Every row comes from one small tree of marks. Brackets hold a mark, then the marks that hang from it, in the order of their numbers. Every link used is in the known rows. Which tree was each row made from?
Known rows:
[q_630 [q_637 [q_728 q_6]]]: [-2.806 -0.039  1.881 -1.126 -1.615 -1.284  2.702  1.926  0.274 -0.673
  0.543 -0.809 -1.537  0.281 -1.204  0.134 -0.273 -1.865  0.187  3.280
 -0.144 -2.408  1.225]
[q_630 [q_637 q_323 q_728]]: [ 0.099 -0.461  2.993  2.897 -1.130  0.396  0.038 -0.252 -2.914 -1.959
  1.727 -1.033 -3.077  0.555 -1.010 -0.354  0.681 -1.241 -3.653  2.899
 -0.276 -0.258 -1.340]
[q_6 q_886]: [ 2.486 -0.979 -1.506  2.115 -2.413 -2.627 -0.042 -1.632  1.714 -2.766
 -4.074 -2.957  3.146  1.653 -1.212  2.613 -0.373 -2.288 -0.031 -2.466
 -1.343 -1.148  1.117]
[q_323 [q_637 q_886] [q_728 q_630]]: [ 2.093  0.354 -1.640 -0.584  1.178  0.611  1.670  3.672  0.972  1.140
 -1.685  1.515  2.408 -0.056 -0.701 -4.263 -1.248  1.489 -0.595 -4.218
  0.051  6.898  0.000]
[q_6 [q_323 [q_728 q_630]] [q_886 q_637]]: [ 4.815 -3.354 -3.284  2.088  0.543 -4.026  1.497 -0.232  4.618 -6.706
 -1.716  1.321  3.322  1.518  2.391 -2.587 -0.670 -0.981  2.444 -2.584
  3.300  1.789  0.692]
[q_630 [q_637 [q_6 [q_323 q_728]]]]: [ 0.562 -0.688  3.598 -0.085 -1.917 -4.831  0.641  1.302  1.308  1.689
  1.549  0.832  0.910 -0.519  1.729 -1.677 -2.772 -1.104  0.689 -1.586
 -4.889 -2.660  0.607]
[q_637 q_6]: [-1.310  0.149 -0.265 -0.094 -5.204 -0.216  0.890  0.349 -0.828  2.815
 -0.365  0.139 -0.294  0.749 -1.777  1.835 -1.303 -1.130  2.521 -2.053
 -4.896 -2.111  0.039]
[q_6 q_728]: [ 2.284 -3.589 -2.243  0.443 -0.603 -0.622  1.325 -1.886  1.673  1.179
 -3.748 -5.547  3.739  1.811 -2.224  0.719  1.371 -0.952 -0.635 -3.706
 -1.546 -1.906 -0.826]
[q_886 [q_637 q_6 q_323 q_728]]: [-2.206  1.798 -0.184  2.381 -4.003  6.365  0.619  0.367 -3.851 -1.574
  2.115  4.536 -3.207 -1.220  1.266 -0.643  0.245 -0.634  0.146  3.482
  0.987 -0.376 -3.444]
[q_630 [q_637 [q_6 q_886] q_323]]: [-0.653  0.813  1.065  2.092 -2.884 -0.651 -3.536 -2.314 -2.902 -2.507
  2.564 -0.359 -0.171 -0.821  0.898  3.437 -1.522 -2.967 -1.013  1.330
 -3.696 -3.557  2.169]
[q_630 [q_637 [q_6 q_728] q_323 q_886]]: [-1.809  0.717  1.671 -0.798  0.143  4.426 -3.858 -4.703 -2.341  3.184
  1.306 -1.375  0.712 -2.917  0.457  0.594  0.334 -0.447 -1.214  1.534
 -0.998 -3.640  0.370]
[q_630 [q_637 q_6]]: [-1.801 -0.813  2.281 -1.453 -4.998 -3.107 -0.138  0.540 -1.581  1.503
  1.237 -0.207 -0.596  1.819 -1.824  1.831 -2.827 -2.685  2.317 -1.083
 -6.892 -3.884  1.886]
[q_630 q_637]: [-0.251 -2.698  2.226 -0.738 -3.099 -4.296  0.530  0.289  0.080 -0.234
 -1.086 -2.886 -0.181  3.676 -2.763  1.916 -1.650 -2.938  1.308 -1.863
 -4.492 -1.848  2.132]
[q_886 q_6]: [-0.556 -0.410 -1.435 -0.246 -2.149 -3.235  1.979  3.498  1.060  0.294
 -1.237  0.890 -1.579  2.984 -2.118  3.753 -0.101  0.653  2.793 -1.851
 -2.752  1.870 -1.913]
[q_323 [q_637 q_886] [q_728 q_6 q_630]]: [-0.867  2.307 -3.220 -1.884  2.228  2.700  3.059  6.569  2.039  2.255
  0.435  2.605  1.060 -1.540  0.248 -3.038 -1.067  1.259  1.858 -2.087
  2.024  5.302  1.245]
[q_6 q_323 [q_728 q_630 [q_637 q_886]]]: [ 2.017 -3.404 -3.859 -3.035  5.211 -1.126  0.777 -4.644  2.259  2.028
 -1.749 -3.550  3.147 -1.018  0.537 -1.597  2.552  4.123  0.745  0.160
  5.868 -1.374 -0.193]
[q_6 q_323 q_728]: [ 4.331 -3.157  0.028  0.095  2.926 -2.028 -0.439 -3.563  3.345  1.089
 -3.598 -5.483  3.747  1.254 -0.106 -0.066  2.142  0.782 -0.553 -3.440
 -0.476 -3.700  0.233]
[q_886 [q_6 q_728] [q_637 q_323]]: [-1.041 -1.988 -3.596  0.009  0.583  2.978  0.012  0.293 -0.650 -2.577
 -0.530  0.795 -1.549  2.491  0.667  3.445  2.132  0.452  1.378 -0.021
  2.858  1.775 -4.368]
[q_728 q_6 q_630 [q_637 q_323]]: [-2.607  0.321 -6.281 -0.705 -0.942 -0.086  4.604  5.459 -1.581 -0.075
  4.783 -0.691 -5.694  0.687 -0.986  3.244  0.769  1.885  3.966  3.739
  5.475  0.465  0.053]
[q_637 q_728]: [ 1.204 -0.592 -0.089  2.208 -2.784  0.010  2.793 -0.086  0.195 -0.162
 -2.457 -0.593  0.566  0.951 -1.717 -1.414  0.795 -0.035 -1.616 -0.149
 -0.503  0.407 -2.040]
[q_630 [q_637 q_886]]: [-1.121 -0.524  3.453 -2.389 -1.333 -1.594 -1.992 -1.657  0.049  1.959
 -1.471 -1.510  0.084  1.522 -2.173  0.553 -0.857 -2.353  0.278  0.134
 -2.300 -1.189  2.155]
[q_323 q_637 [q_728 q_630]]: [ 3.051 -1.622 -2.589  1.056 -0.595 -2.713  4.073  6.638  0.384 -0.855
  0.330  0.648  2.409  2.299 -1.389 -3.253 -1.797  0.930 -0.139 -6.156
 -2.547  5.235 -0.283]
[q_886 [q_6 [q_323 [q_728 q_637]]]]: [ 0.435 -1.441 -2.278 -0.359  0.176 -5.974  3.844  3.588  2.988  0.987
 -0.549  2.403 -0.484 -0.168  3.230  2.771 -0.345  3.435  0.307 -0.774
  2.364  2.580 -5.238]

Write each row's tree:
[-0.045 -0.859  4.418 -3.466  3.151  0.368 -4.087 -6.897  1.129  3.772
 -0.552 -2.047  3.052 -2.382  1.591 -1.224  0.410  0.237 -0.362 -0.577
 -1.976 -5.764  2.385]	[q_630 [q_637 [q_6 q_323 q_728] q_886]]
[-2.580  0.281 -1.910 -0.598 -0.571 -2.094  2.093  4.713 -0.554 -1.997
  5.869 -0.955 -5.021  1.963 -2.700  1.234 -0.306 -0.942  4.508  2.340
  0.092 -0.647  3.523]	[q_728 q_6 [q_630 [q_637 q_323]]]
[ 0.174  3.049  0.456 -0.105  2.186  1.955 -0.028 -2.984  0.370  2.000
  1.499  3.766 -0.431 -3.621  0.019 -5.431  1.169  3.728  1.500  1.844
  1.697 -0.789  0.595]	[q_637 [q_6 q_323] [q_728 q_630] q_886]
[-0.455  1.452  1.904  2.979 -2.277  1.897 -2.686 -3.172 -3.423 -3.355
  1.978  1.227 -0.094 -2.468  1.750  0.905 -0.881 -1.326 -3.935  3.978
 -1.361 -2.611  0.549]	[q_630 [q_637 [q_6 q_886] q_323 q_728]]
[ 3.236 -5.752 -4.809 -1.204  3.894 -4.068  3.171 -2.444  1.862  0.052
 -0.044 -4.692  3.009  1.656 -0.784 -0.422  1.882  3.741  1.004 -1.190
  2.816 -2.484 -0.345]	[q_6 q_323 [q_728 q_630 q_637]]
[-0.225  1.315 -2.578  0.047  2.719  3.963 -2.131 -1.599  0.448  1.226
 -2.025 -0.084 -0.746 -1.778  0.653  2.368  2.996  2.806 -1.581  0.316
  3.249  2.464 -3.574]	[q_637 q_323 [q_886 [q_6 q_728]]]
[-2.499 -0.032  0.170  0.098 -4.599  4.060  1.899 -0.695 -1.788 -0.729
  0.243  3.804 -0.901  0.470  0.247 -0.641 -0.818 -1.085  1.637  1.316
 -1.167 -1.928 -2.579]	[q_886 [q_637 q_6 q_728]]
[ 3.588 -0.780  2.066  0.633  4.361 -2.263 -3.186 -0.995  1.863 -1.946
 -3.432 -1.690  5.198  1.300  2.199  0.844 -1.019  0.023 -2.282 -3.875
 -2.401 -0.950  3.268]	[q_6 [q_323 q_637] q_886]
[-1.135  0.204 -0.433  3.001 -1.943  4.635  1.259  0.377 -2.163 -3.162
 -0.053  2.073 -2.208  1.462  0.456 -0.474  1.248 -0.832 -1.449  3.286
  3.154  1.745 -3.407]	[q_886 [q_637 q_323 q_728]]
[ 1.248 -1.655  0.664 -0.606  0.482 -6.338 -2.012 -2.808  0.760 -3.799
  2.495 -0.306  1.898  0.668 -0.031 -0.394 -2.001 -0.823  3.471 -0.888
 -3.875 -5.138  5.428]	[q_728 [q_630 [q_637 [q_6 q_323 q_886]]]]
[-0.136  0.641 -1.250 -0.652 -0.448  0.548  4.093  7.490  1.838  2.035
 -0.700  1.417  1.627  0.148  1.546  0.026 -1.724 -0.566 -0.628 -2.913
 -0.915  3.213 -0.484]	[q_323 q_637 [q_728 q_6]]
[-1.402  3.370 -0.984  2.190 -0.880  4.397  2.049  3.132 -1.031  0.171
  1.442  0.504 -3.695 -1.156 -0.129  0.490  1.790  0.289 -0.776  4.979
  3.741  0.384 -1.830]	[q_637 q_323 [q_728 q_6]]
[-1.644  2.551  1.013  0.437 -0.340 -0.909 -1.082  2.242 -0.204  0.195
  1.234  3.878 -3.661 -1.681  1.639  1.381 -0.180  0.693 -1.479  1.095
  1.383  5.255 -3.096]	[q_630 [q_637 [q_323 q_728] [q_886 q_6]]]
[ 3.800 -2.728 -0.572  2.280  0.280 -2.639  0.043 -1.637  4.291 -4.883
 -3.888  0.266  4.399  0.747  3.840 -0.571 -0.634 -2.472 -0.291 -1.942
  2.714 -0.053 -0.893]	[q_6 [q_323 q_728] [q_886 q_637]]
[ 2.253  0.455 -2.787  3.949 -0.715  1.377  2.820  1.778 -1.809 -3.046
  2.642 -0.257 -3.088  0.718 -2.482 -2.743  1.877  1.973 -0.727  1.426
  2.510  2.970 -1.755]	[q_637 q_323 [q_728 q_630]]
[-2.104  2.002 -1.520 -1.370  3.882  1.735  0.764  2.663 -1.197 -0.437
  0.229  5.462  0.255 -0.404 -0.610 -2.782  0.326  5.112 -0.250 -1.308
  0.990  6.131 -1.612]	[q_323 [q_637 [q_728 q_630] [q_886 q_6]]]
[-1.907  3.154  3.223 -3.764  5.872  2.635 -1.919  1.598  2.168  4.524
 -1.013  0.660  0.573 -1.527  2.091  0.212  0.226  1.235  1.082 -0.273
  1.032 -0.303  3.212]	[q_728 [q_6 [q_323 [q_637 q_886]]]]
[-0.809 -0.021 -1.730 -2.101 -0.181 -4.884  1.254  3.308  2.034 -1.310
  1.062  3.483 -0.797  0.369 -1.028 -1.319 -1.244  1.394  2.514 -1.202
 -0.465  5.293 -0.875]	[q_323 [q_728 [q_630 [q_637 [q_886 q_6]]]]]
[ 1.427  1.301  1.147 -0.187  0.450  1.880  0.263  2.750  0.939  3.236
 -3.462  1.039  3.376 -1.087  1.072 -2.296 -1.519  0.259 -3.121 -4.191
 -0.545  5.260 -1.468]	[q_323 [q_637 q_886] q_728]
[ 5.772 -2.974  0.656  0.516  6.507 -0.964 -3.018 -4.589  2.579 -1.398
 -5.244 -4.851  8.420  0.463  3.141 -0.234  0.868  0.880 -3.979 -5.197
 -0.866 -2.442  2.208]	[q_6 [q_323 q_637] q_728 q_886]
[-1.276  1.963  3.421  0.755  0.860  3.013 -2.122 -2.754 -2.710 -0.031
  0.665  0.260 -2.504 -1.716 -0.194 -1.671  1.066 -0.291 -3.810  5.055
  2.382  0.841 -0.704]	[q_630 [q_637 q_323 q_728 q_886]]
[-0.557  2.988  2.872 -1.544  0.383  1.213 -2.696 -2.881  1.276  5.168
 -1.075  1.201  0.218 -2.793  0.868 -0.537  0.175  0.870  1.940 -0.450
 -1.231 -2.614  1.338]	[q_637 [q_6 q_323] q_886]
[ 2.284 -4.109 -2.387  0.897  1.497 -1.841  0.544 -0.647 -1.232 -2.774
  2.343 -4.684 -0.192  2.442 -3.135 -0.769  1.386 -0.312 -0.251 -0.859
  0.009 -0.786  0.945]	[q_6 [q_728 [q_630 [q_637 q_323]]]]
[ 0.565 -1.746 -6.030 -0.561  2.363  3.334  1.061 -2.141 -1.500  1.500
  0.615 -3.070 -0.033 -1.477 -0.671  0.332  2.731  3.220 -1.066  2.447
  7.112  1.308 -2.160]	[q_6 [q_728 q_630 [q_637 q_323 q_886]]]
[-2.833 -0.285 -0.883 -3.391  0.720 -4.691 -0.078  1.328  0.837 -1.479
  1.109  2.069 -2.290  2.001 -3.114  0.536 -0.729  0.978  4.544 -0.137
 -1.602  2.090  1.585]	[q_728 [q_630 [q_637 [q_886 q_6]]]]
[-1.975  0.885  2.337  0.219 -4.036  0.117 -1.496  0.536 -3.675  0.732
  3.620  0.409 -3.955  0.729 -1.056  2.260 -1.553 -2.151  0.749  0.734
 -5.117 -2.453  1.094]	[q_630 [q_637 q_6 q_323]]
[-3.229  3.113  3.189 -0.697 -1.993  3.114 -3.754 -1.573 -3.462  2.952
  2.843  1.047 -3.312 -1.908 -0.139  1.141 -1.118 -1.554  0.024  2.663
 -2.429 -1.643  1.155]	[q_630 [q_637 q_6 q_323 q_886]]
[-4.009  3.966  2.845 -0.106  1.512  4.741 -0.773 -0.042 -1.620  1.107
  2.198  1.573 -4.027 -3.278  0.636 -0.079  1.365 -0.807 -1.648  7.126
  4.632 -0.457  0.436]	[q_630 [q_637 q_323 [q_728 q_6] q_886]]
[-1.974  4.587  0.564  0.401 -2.688  5.468 -2.406 -0.670 -2.669  3.809
  1.423  1.819 -2.878 -2.866 -0.112  1.011  0.441  0.230  0.435  1.971
 -0.042 -0.070 -0.707]	[q_637 q_6 q_323 q_886]
[ 0.813  0.726 -0.637  2.335 -1.155 -1.137  0.341  2.845  1.119 -3.762
  1.371 -0.775 -0.282 -1.619  2.909  2.327 -0.787 -3.285 -1.960  2.189
  2.190  0.175  1.403]	[q_630 [q_637 [q_323 [q_728 [q_6 q_886]]]]]
[ 0.097  3.560  1.484  2.855  0.074  5.500 -0.868 -2.156 -1.813  1.099
 -0.886  0.788 -2.499 -2.706  0.077 -1.782  2.234  1.191 -3.695  3.544
  4.235  2.522 -2.806]	[q_637 q_323 q_728 q_886]
[ 1.946 -2.622  0.425  0.507  0.703 -2.211 -2.306 -3.019  2.989 -4.600
 -3.490 -0.958  2.551  2.487  2.023  1.513  0.044 -2.742  1.698 -1.071
  1.305 -2.755  1.709]	[q_6 q_323 [q_886 q_637]]
[-1.364  1.119  3.210 -0.067 -0.166  1.029 -3.056 -1.429 -1.658  0.777
  0.612 -1.066 -3.469  0.232 -1.004  0.739 -0.145 -1.991 -1.445  2.287
 -0.130  0.339  1.128]	[q_630 [q_637 q_323 q_886]]
[ 3.780 -3.204  2.110 -1.003  5.375 -0.711 -1.150 -1.618  1.515  1.394
 -3.126 -4.020  5.520  1.575  0.940 -1.192  0.526  1.474 -2.261 -5.421
 -1.907 -1.536  0.595]	[q_6 [q_323 q_637] q_728]
[-3.328  1.126  3.432 -3.101 -3.027  0.300 -2.261 -2.233 -1.223  3.671
  0.159  0.848 -0.249 -0.589 -1.103  0.460 -2.097 -2.189  1.707  0.918
 -4.539 -2.802  1.843]	[q_630 [q_637 q_6 q_886]]
